Each row was made from one path, in order. Every step used is in the known rows, and no mark comes twice. Write each row's path.
In the rows, 128 means zero.
Known rows
teze -> kapudul -> balif -> nobo -> dagid -> gogir -> tigok: [146 120  89 155  63 175  81 103 190 110 128 136 162  29 130 195 133 127
 119 165 154 131 157 121 122 154  99 108 101 150]
gipeve -> kapudul: [150 144 131  98 168  96 121 154 111 123  98 139 168 135 109  89 158 163
 133 128  87 129  97 140 165  97 146 128 132 150]
fumo -> nobo -> dagid: [126 108 143 123 155 143 169 141 122 100  94 125 115 130 130 119 150 134
 152 114 128 139 124 135 134 148 146 129 134 145]
gipeve -> kapudul -> dagid -> gogir -> tigok: [121 128  99 124 134 149  81 155 179 156  94 120 237 129 175 128 172 141
 105 132  97 120 136 150 159 140 128 146 148  85]
fumo -> nobo -> dagid -> kapudul: [149 101 161 112 148 150 180  95 103 109  80 119  96 161 133 112 141  88
 148 126 140 138 135 131 120 129 151 123 114 161]
dagid -> gogir -> gipeve -> vafo -> teze -> kapudul: [ 88 159  93 144 128  63 141 116  80 133 196 146  87 160  78 132  44 132
 133 186  94  76 139  52 109 134 120 131 130  87]
dagid -> kapudul -> balif -> nobo -> fumo: [162 136 123 122  81 161 119 103 115 134 129 110 114 127 127 128 135 131
 139  96 190 145 127 139 102  79  96 117  62 170]
balif -> kapudul -> dagid -> gogir -> gipeve -> nobo -> fumo: [ 90 145 209 137  80 153 114 103 103 176 160 127 154  71 198 107  77 126
 104 113 141 158 149 153  81 139  96 162 116  65]
kapudul -> gipeve -> nobo -> dagid -> gogir: [134 145 174 128 197 139 141 126 115 107 170 114 125 131 155 143 151 113
 104 125  65 137 134 158 131 155 132 111 157 122]
kapudul -> balif -> nobo -> dagid -> gogir -> gipeve: [134  88  61 160  20 186 111 134 126 131 137 138 134  80 146 172 111 144
 142 137 175 134 145 117  89 169  92 133 128 137]
gogir -> fumo -> nobo -> dagid -> kapudul -> teze: [137 102 148 106 169 157 165  88 182  97  71  90 111 163 130 123 138  77
 140  88 168 156 144 117 128 132 110 127 105 141]
gogir -> fumo -> nobo -> dagid -> kapudul: [140  99 158 118 150 157 163  90 186  98  74  90  92 141 125 125 124  87
 148 145 154 157 117 119 121 136 166 112 127 171]
nobo -> dagid -> gogir -> gipeve -> vafo -> teze: [113 138  83 158 133 103 143 118  91  96 217 121  93 165 107 168  75 134
 116 168 103  75 133  62  82 191 130 107 152  99]
teze -> kapudul: [133 142 152 115 158  82 131 137 109 126 107 158 106 133  97  93 132 148
 127 132 102 141 109 132 152  85 136 137 121 133]
fumo -> nobo -> dagid -> gogir: [104  95 117 125 142 148 156 137 125 114  93 106 116 120 148 154 170 129
 150 136 113 144 150 118 137 188 127 123 134  92]
gogir -> gipeve -> vafo -> teze -> kapudul -> dagid: [101 148 101 148 132  71 135 133  70 158 197 172 116 188  93  84  47 124
 116 132 127  59 127 104  99 114 146 143 145 116]
kapudul -> dagid -> gogir: [103 104  97 120 135 124 107 175 122 166 112 120 144 179 178 125 191 138
 111 102 115 129 142 151 128 153 120 151 159  46]
kapudul -> gipeve -> vafo -> teze: [130 182 119 123 239  68 159 175  99 104 200 114 104 240  79  93 109 130
 133 116  73  60  99 107  87  93 166 106 156 155]
fumo -> nobo -> dagid -> kapudul -> gipeve: [147 113 173 123 193 157 201 104 100 108  80 115 114 195 132  91 139  75
 157 106 115 136 133 157  96 109 160 126 129 184]
gipeve -> nobo -> dagid: [154 147 187 117 165 124 129 127 117  96 172 137 102 103 142 130 135 130
  99 118 106 132 105 148 153 136 147 114 144 151]
vafo -> teze -> kapudul -> dagid -> gogir -> gipeve: [ 71 108  96 151  88  95 120 123  65 179 166 151 142 138 135 119  81 126
 121 124 142 102 138 134 143 150 135 145 136  48]
fumo -> nobo -> dagid -> kapudul -> teze: [145 103 150  98 162 150 181  96 102 107  77 119 115 184 137 110 153  72
 140  66 157 141 162 127 127 122  99 137  96 131]
balif -> nobo -> fumo: [124 145 113 121 146 130 130 135 127 116 137 110 116 101 134 106 134 195
 148  93 136 153 117 130 109 112  99 125  85 128]
vafo -> teze -> kapudul -> balif -> nobo -> fumo: [123 155 114 140 100 101 109 106  91 126 197 127 124  58  81 144 106 161
 139  98 184 112 122 135 145 106 112  84  55 151]
dagid -> gogir -> fumo -> nobo: [ 74 110 114 110 139 139 136 166 215 132  65  75 111 132 132 139 144 137
 172 152 121 163 124  97 150 150 133 139 145  82]
vafo -> teze -> kapudul: [120 149 144 119 164  58 134 129  80 121 166 145 104 129  77 110 113 139
 129 123 116 104  99 127 168 101 163 104 115 119]
nobo -> fumo: [129 155 152 127 175 114 134 135 124 106 132 112 120 141 120 112 140 182
 118  93 116 163  98 135 134 104 112 129  99 117]
dagid -> gogir -> gipeve -> kapudul -> balif -> nobo -> fumo: [116 130  72 143  37 167 100 117 116 150 126 131 193  53 133 145 102 185
 156 132 154 150 138 117 127 131  66 135  78 136]
teze -> kapudul -> dagid -> gogir -> tigok -> nebu: [107 151 124 166 118 125 122 129 182 155  98 133 170 114 174 176 158 119
  92 109 137 125 155 148 165 101 139 150 149  82]
gogir -> fumo -> nobo: [ 94 122 138 110 155 133 147 169 211 119  67  97 107 138 112 100 122 143
 174 127 137 156  96 114 147 113 150 141 142 136]
vafo -> teze -> kapudul -> balif -> nobo: [132 135  97 124  84  92 104 142  91 141 174 147 116  86  77 129 113 135
 153 114 175  92 118 132 149  97 141  99  97 156]

Write each row's path
[156 130 141  86 165 115 143 126 105 124  96 127 111 220 128  94 155 100
 120  61 136 140 130 127 128  71  89 152 102 112]  dagid -> kapudul -> teze
[153 109  97 157  62 162 107 115 108 128 119 147 188  88 123 168 129 138
 115 154 130 135 127 132 144 161 112 125 132 154]  nobo -> dagid -> gogir -> gipeve -> kapudul -> balif
[137 164  79 118 111  71 113 147  99 130 204 147  94 128  60 134  98 132
 147 146 149  49 137  87 106 102 133  94 104 175]  gipeve -> vafo -> teze -> kapudul -> balif -> nobo
[125 175 126 115 191  36 140 133  86 111 198 146  82 173  57 111  98 135
 123 157  91  66 118  81 126 105 153 104 125 136]  gipeve -> vafo -> teze -> kapudul
[163 102  66 125  80 155  91 127 123 123 124 123 182  55 137 180 194 149
 134 146 135 119 157 137 137 177 107  93 119 157]  gipeve -> kapudul -> balif -> nobo -> dagid -> gogir
[179 129 190 145  55 177 131  84 101 128 164 161 102 125 133 133  64  69
 103 133 175 134 108 143 126  96 136 136 125 202]  gogir -> gipeve -> nobo -> dagid -> kapudul -> balif
[ 90 159 171 140 105 142 128 108 117 136 178 123 117  97 152 134  66 158
 120 128 115 168 120 116 145 131  84 155 108  78]  dagid -> gogir -> gipeve -> nobo -> fumo
[106 112 123 140 134 183 136 128 195 102  91 104 157 102 157 167 140 122
 141 150 118 144 143 112 137 175 127 133 134 106]  fumo -> nobo -> dagid -> gogir -> tigok
[174 115 105 108  66 150 115 141 119 146 108 131 104 152 128 118 143 106
 153 115 180 122 123 134 105  71 124 127 105 179]  dagid -> kapudul -> balif -> nobo
[148 148 123  84 186  96 124 155 111 123  94 145 184 157 114  88 175 153
 121  66 100 129 122 136 173  90  89 143 110 122]  gipeve -> kapudul -> teze
[ 58  96 115 118 131 129 121 135 188 173  65 109 136 116 147 119 146 117
 150 143 135 149 159 132 155 158 131 148 140  64]  teze -> kapudul -> dagid -> gogir -> fumo -> nobo
[ 86  87 114 148  90 169 167 125 117 125  92 128 124 117 148 139  96 130
 163 145 131 151 145 105 117 179 117 156 139 101]  fumo -> nobo -> dagid -> gogir -> gipeve
[ 96 160  91 139 159  88  98 132 151 144 193 124 154 163 123 152 110 112
  96 161 102  56 156  92 120 148 136 120 141  70]  gipeve -> vafo -> teze -> kapudul -> dagid -> gogir -> tigok
[ 88  96  89 143  87 143 118 164 112 178 110 139 147 174 177 107 118 142
 124 110 132 138 135 138 110 145 109 180 163  52]  kapudul -> dagid -> gogir -> gipeve
[127 131 163 127 155 136 102 113 205  98 163  87 101  77 152 178 139 127
  96 163 106 155 118 119 154 186 137 101 158 105]  gipeve -> nobo -> dagid -> gogir -> fumo
[ 70 131 145 140  89  97 110 112  64 188 209 160 131 107 149 119  56 106
 110 127 134  99 142 141 170 145 135 144 138  53]  vafo -> teze -> kapudul -> dagid -> gogir -> gipeve -> nobo
[170 108  92 136  83 159 108 151 135 108 136 136 123  88 127 151 160 145
 132 106 173 123 123 143 105 137 125 108 123 185]  kapudul -> balif -> nobo -> dagid
[156 165 213 101 193 125 159 121 101 132 140 128  99 200 135  72 114  77
 128 109  86 130 103 161 127  51 155 140 136 169]  dagid -> kapudul -> gipeve -> nobo
[124  97  75 134 124 152 105 123 211  94 126  80 105  71 148 173 157 160
 137 160 130 146 136 109 103 197 120  99 141 107]  balif -> nobo -> dagid -> gogir -> fumo
[ 88 129  85 144 110 100 129 134 100 174 140 166 121 181 132 105  87 129
 112 165  96 101 166  90  81 139  99 174 153  75]  teze -> kapudul -> dagid -> gogir -> gipeve -> vafo
[107 125 112 119 146 119 105 160 210 118 103  81 109 139 133 147 154 153
 129 155 107 160 107 106 140 143 130 127 156  79]  dagid -> gogir -> fumo
[130 107 115 140 155 137 111 124 205  90 123  80 109 110 137 179 165 145
 107 162 110 160 117 114 129 190 134 102 156  99]  nobo -> dagid -> gogir -> fumo
[139 125 172 109 131 119 116 167 111 160  96 138 145 142 164  74 163 124
 116  93 136 124 123 170  77 108 154 149 151 114]  balif -> kapudul -> dagid
[133 154 162 122 206  89 156 144 104 122 106 152 123 163  93  71 128 136
 133 115  76 134 106 155 129  67 141 139 132 157]  teze -> kapudul -> gipeve
[124 119 108 131 110 131 119 155  97 169  98 170 200 152 149  66 109 155
 126 104 122 120 106 161 138 105 137 170 152 131]  gogir -> gipeve -> kapudul -> dagid
[127  94  78 164  20 164 114  98 110 136 133 163 128  45 123 168  92 138
 141 157 168 135 159 115 105 159  89 133 109 144]  teze -> kapudul -> balif -> nobo -> dagid -> gogir -> gipeve
[ 99 112 113 123 133  99 108 140 101 171 107 144 140 143 154 117 174 131
 106 124 107 133 156 149 143 143 115 146 138  51]  teze -> kapudul -> dagid -> gogir
[183 113  90 122  95 151 100 132 121 112 123 144 177  60 115 143 173 154
 134 122 151 113 128 153 135 136 132  93 115 207]  gipeve -> kapudul -> balif -> nobo -> dagid
[177 138 204 109 155 133 140  81 100 104 159 131  84 134 145 124 128  80
  97 133 121 134 118 144 138 115 153 109 127 163]  gipeve -> nobo -> dagid -> kapudul
[ 93 109 110 131 136 108  94 131 184 162 101 112 132 124 144 130 157 132
 105 144 120 147 141 139 143 151 128 138 152  62]  teze -> kapudul -> dagid -> gogir -> fumo
[113 128 103 126 103 122 122 141 105 146  97 147 170 125 129 112 109 161
 144 160  89 141 117 110 148 129 116 157 139 102]  dagid -> gogir -> gipeve -> kapudul
[157 100 152 131 100 179 141 100 194 111  75  94 104 135 111 152 134  72
 143 138 189 148 117 127 126 126 156 108 120 200]  gogir -> fumo -> nobo -> dagid -> kapudul -> balif
[141 173 177 165 133 155 132 111 201  90 162 108 137  66 178 228 144 110
  82 126 122 130 134 130 177 133 147 115 154 125]  gipeve -> nobo -> dagid -> gogir -> tigok -> nebu
[165 114 108 137  85 135 111 114 117 113 133 160 121  56 104 145 146 137
 128 130 164 124 138 145 122 127 119 105 101 188]  teze -> kapudul -> balif -> nobo -> dagid
[197 112 150 134 104 152 130 102 107 109 122 128 107 161 120 152 162  87
 100 117 162 132 116 149 115 110 141 107 120 188]  nobo -> dagid -> kapudul -> balif
[164 102 151 123  96 172 158 108 110 123  87 125 111 155 123 139 149  70
 145 114 181 132 135 143 126 119 148 117 110 188]  fumo -> nobo -> dagid -> kapudul -> balif
[139 181 145 120 233  70 164 149 108 114 137 150 100 209  71  70 113 132
 128 145  49  95 125 109  85  71 132 136 140 172]  teze -> kapudul -> gipeve -> vafo
[137 149 228 127 181 143 121 103 194 102 147  82 120  64 154 141 128  94
 107 161  88 151 128 150  80 159 158  97 162 143]  balif -> kapudul -> gipeve -> nobo -> dagid -> gogir -> fumo
[137 136 125 126 117 118 135 147 104 135  98 164 167 133 109  75  88 165
 145 137 103 135  87 125 147  88 138 156 135 157]  gogir -> gipeve -> kapudul
[149 141 144 122 108 106 110 150 118 138 112 162 122 125  83 120 142 132
 122 122 140 133 107 142 157  75 127 132 116 164]  teze -> kapudul -> balif
